Known rows, with every step that occurs
turi tefik raru pigogu sutum reke: [-65.1   8.1   3.4   4.9  28.5 -44.1  10.9  22.1  45.9   5.8  12.9 -66.9
 -29.4 -46.4  31.9 -16.8 -16.1   2.9 -16.8  -2.3   8.6]
velalu pigogu turi: [ 62.3 -17.7 -19.5   3.0 -13.8  60.7  -5.2 -36.1 -33.7  -3.2  -5.3  47.2
  32.8  27.4  -5.2   9.0  41.5  -9.6  60.3  12.3   4.0]
sutum pigogu turi tefik raru: [-15.3  -7.9  13.4  35.0   1.3 -20.2  26.4   4.6  -3.3   9.5  39.2 -33.7
 -10.0  -1.0 -21.2  45.8   9.8 -28.4 -10.5 -27.7  10.4]
turi pigogu sutum tefik: [  8.6  38.1  23.9   2.6 -27.3  16.0  40.3  14.5  42.7  38.3  11.4  -5.4
 -15.7  26.5  -8.8  20.2  -2.6  50.3 -23.9 -20.2 -11.4]
turi reke: [ 32.5 -18.6  -4.0 -10.3   8.4   4.5 -28.2  10.4   9.7  34.8  -8.6  -1.3
 -49.3  59.8 -11.8 -30.0 -42.8  -8.5  -1.2  13.7  23.5]
tefik turi pigogu: [ -5.3  23.6  22.9  23.8  -3.3 -41.0  -6.7 -18.6  64.5  37.2   7.2  19.7
 -20.5  -4.5  41.8  10.9   2.1   6.8 -46.2  40.0   7.5]
velalu pigogu turi tefik: [ 35.9 -25.1  -5.9  20.0  -3.1  36.2  -3.1 -28.8   0.8  19.2   2.3  15.3
  23.1  36.2  26.4  19.2  38.1 -23.8  67.3  10.4   6.9]
velalu pigogu: [ 47.5   0.9 -21.2  -2.9 -22.1  70.1  -9.2 -40.2  -6.4  -0.7 -15.1  39.6
   5.3  25.7  -5.5 -13.4  35.9  -4.8  48.7  38.4   5.1]
pigogu turi: [ 51.0 -21.6 -13.6   0.8  -9.4  22.7 -12.1 -12.9 -46.9   6.0 -16.9  37.0
  13.5  10.2 -10.8  26.3   6.2   9.6  16.2   0.6  -5.0]
turi tefik: [ -5.8  -8.0   1.9  17.2  -4.3  -4.6 -10.8  -1.6  42.2  45.5 -18.6 -21.7
 -35.5  18.7  39.4  13.9  -5.6  -4.6  13.2  28.6   4.2]
raru tefik turi pigogu: [-24.4  40.0  41.4  -0.9  26.3 -39.2 -40.3  14.5  51.6  -7.5  22.0   3.8
 -16.7 -38.0  20.0  -6.6  19.2   3.7 -48.6  50.2  -7.3]
tefik raru pigogu: [  9.8  23.9   4.9 -11.4  28.2  -5.2 -17.7 -21.1   8.0 -38.5 -36.2 -18.2
 -44.4 -69.6  19.5 -71.4  17.5  11.8 -36.5  16.7   0.5]
sutum reke: [ -4.1   9.3 -38.0  -4.8 -22.5  33.0  -2.9  25.3 -49.3  13.3  31.5  31.6
   4.7  28.7 -62.4  30.8 -27.9  15.3  -0.6  12.6  24.6]
tefik raru: [ 14.8  15.5   0.0 -18.2  27.8   7.8   3.8 -41.6  15.6 -24.4 -31.5   7.4
 -47.5 -49.5  10.6 -24.4   1.4  -0.4 -21.1  20.3  14.7]
raru pigogu sutum: [ -4.9   8.3 -19.4 -21.1 -24.3   4.0 -17.3  25.9  -9.7 -10.7 -21.8 -17.8
   4.9 -39.9  -8.2 -46.1   4.9  48.7 -11.7  14.1 -36.1]
pigogu sutum tefik: [-25.6  -0.8 -26.2 -34.3 -27.6  25.7  45.4  23.1 -24.8  -4.1  -0.7  13.7
  38.2  16.9 -36.6  28.0 -20.8  28.0   9.8 -33.7 -21.2]
turi tefik raru pigogu velalu: [-27.5   3.8  30.3  12.0  26.8 -49.3 -25.5 -13.2  47.2 -15.3 -31.1 -56.5
 -48.1 -50.1  55.0 -26.4 -16.0 -20.4  -8.3   6.4   5.1]
velalu pigogu sutum reke: [ -9.2  -0.5 -41.1 -23.3 -29.7  58.0  27.2   3.9 -22.2  -4.3  35.6  30.2
  46.0  18.1 -45.3  21.0   6.1  13.5  50.6   9.5   6.1]
sutum tefik turi reke: [-36.7 -13.5  -2.5   1.1  12.4 -24.2  11.6  19.4 -10.1  10.5  14.4  20.3
  28.9  64.7  -1.6   1.9 -37.6 -35.2 -13.0 -28.5  19.1]

Rows
[ 18.7 -21.1   2.4  20.6 -14.3  -0.3   5.0  26.1 -37.4  20.9  46.3  -7.6
  -6.6  55.2 -65.2  29.6 -12.6 -20.2  -7.6 -30.1  13.6] -> sutum pigogu turi reke
[  0.4   0.8   4.9   7.6 -47.4   6.5 -11.2   0.6 -44.5 -25.2  12.9   9.6
   0.7   8.0 -78.8  49.3 -23.9 -20.1  -4.4 -10.1   2.1] -> sutum pigogu velalu
[ 51.2 -38.2  -2.0   0.1  12.7  -2.5 -21.8   7.9 -27.6  25.6  -0.5  14.5
  -9.1  52.2 -11.2   5.4 -26.4 -10.7  13.8 -13.7  14.3] -> pigogu turi reke
[-48.9   6.3 -13.4 -12.8 -17.6 -19.5   6.3  38.0 -19.2 -20.2  -3.5  -8.9
  48.3 -22.2  -3.8 -31.7  -2.4  24.4 -22.5 -17.9 -32.9] -> raru pigogu sutum tefik turi
[  2.5   2.9  12.9  -2.9  37.9  -7.1  13.0  11.8 -30.8 -28.0  -5.0 -17.6
   4.5  17.6  -6.4 -47.0 -11.2 -17.7 -18.0 -61.3  11.0] -> sutum tefik raru pigogu turi reke
[ -7.0  24.1   2.0  -5.5  17.5  15.0  15.2  -1.7 -25.1 -38.5 -21.5  -8.2
   1.5 -11.1  -5.1 -47.4   6.2  -0.7 -23.6 -34.9   0.3] -> sutum tefik raru pigogu
[-26.0  35.9  51.9  -6.0  19.1 -51.8 -55.8   9.3  35.1 -31.8  14.4   8.1
  -5.6 -45.0  12.6  11.8  -2.9  -8.9 -39.2  41.4  -7.5] -> raru tefik turi pigogu velalu
[-38.9   7.0 -13.3 -37.5   3.0  11.2  57.0   7.4  -8.5 -27.8  -2.9   0.3
  21.1 -20.1 -23.5  12.7 -21.4  17.3  -5.8 -40.9 -11.1] -> pigogu sutum tefik raru
[-30.2  -6.4 -24.5 -20.4 -18.6  30.6  40.2  -9.9  -6.1 -13.4  18.4  33.0
  71.4  20.1  -8.4  16.1  14.9  -9.6  41.2  -8.5 -10.6] -> velalu pigogu sutum tefik turi
[ 24.2 -18.5   5.7  14.3  21.3  22.6   6.3 -42.5  17.5   0.1   0.1   2.8
   8.2   4.5  39.8   8.6  39.0 -31.8  55.6   4.0  13.7] -> velalu pigogu turi tefik raru
[-61.2  -7.3 -22.2 -26.9 -16.5 -15.4  46.3  20.9 -10.5  -8.2  12.8  21.1
  63.9  -0.3 -14.4  36.6 -25.4   8.6  -5.4 -27.5 -18.8] -> pigogu sutum tefik turi
[-15.8  19.6  -0.5 -28.8  21.7 -15.5   5.2  -8.8  15.8 -42.3 -25.9 -28.6
 -28.1 -85.2  11.2 -59.2   5.8  26.6 -33.2   5.2 -14.3] -> tefik raru pigogu sutum
[ 44.9 -16.1   1.2   7.9   5.0 -12.5 -49.7  26.4 -35.3   6.4 -12.9 -16.9
  -9.0  19.1  -1.6 -53.8  -1.5   9.7  -7.2  -6.7  -7.8] -> raru pigogu turi reke
[ -8.3  16.9  38.9  17.3 -10.0 -60.8 -22.7 -22.5  47.4   9.5  -3.2  26.4
  -8.3 -15.8  31.5  33.6 -23.1 -10.4 -33.2  26.7   6.2] -> tefik turi pigogu velalu
[ 18.9  -8.4  -6.1  23.2 -30.9  17.9  14.9  10.5 -51.3   5.7  34.0  10.1
  13.9  22.1 -63.2  46.5  10.8  -6.3  -7.3 -18.2  -1.8] -> sutum pigogu turi
[ 14.2  -5.1 -30.0 -27.4 -24.4  57.4  17.6 -21.2   0.7  -6.7  -2.7  27.8
  29.2   4.6 -13.6   2.0  24.0  11.9  51.4  21.5 -10.4] -> velalu pigogu sutum
[-23.1   9.3  18.6  16.6  33.9 -35.7 -11.9 -10.3  61.3   7.7 -25.1 -60.1
 -56.5 -41.7  64.2 -43.5   8.3  -9.3 -18.3  16.0   5.5] -> turi tefik raru pigogu
[  7.9 -21.5  13.6  14.9  33.8 -27.0   4.1 -18.6  14.8  10.6  -9.1 -16.2
 -18.2 -17.0  43.9  24.4   1.5 -15.2  11.6 -10.5   9.3] -> pigogu turi tefik raru
[ 18.2 -11.8   6.7  26.7  -2.8 -17.1 -39.1  19.0 -12.2  13.1 -18.4 -28.1
  -1.9  -7.0  33.3 -26.6  19.6  11.8   2.9   2.4 -17.5] -> raru pigogu turi tefik
[ 20.4 -30.7   3.9  22.6   3.6 -11.0  -8.7  -2.3  -0.8  32.9  -6.4  -2.3
  -0.8  20.1  30.7  39.1   1.5  -8.3  25.0  -2.1   1.1] -> pigogu turi tefik
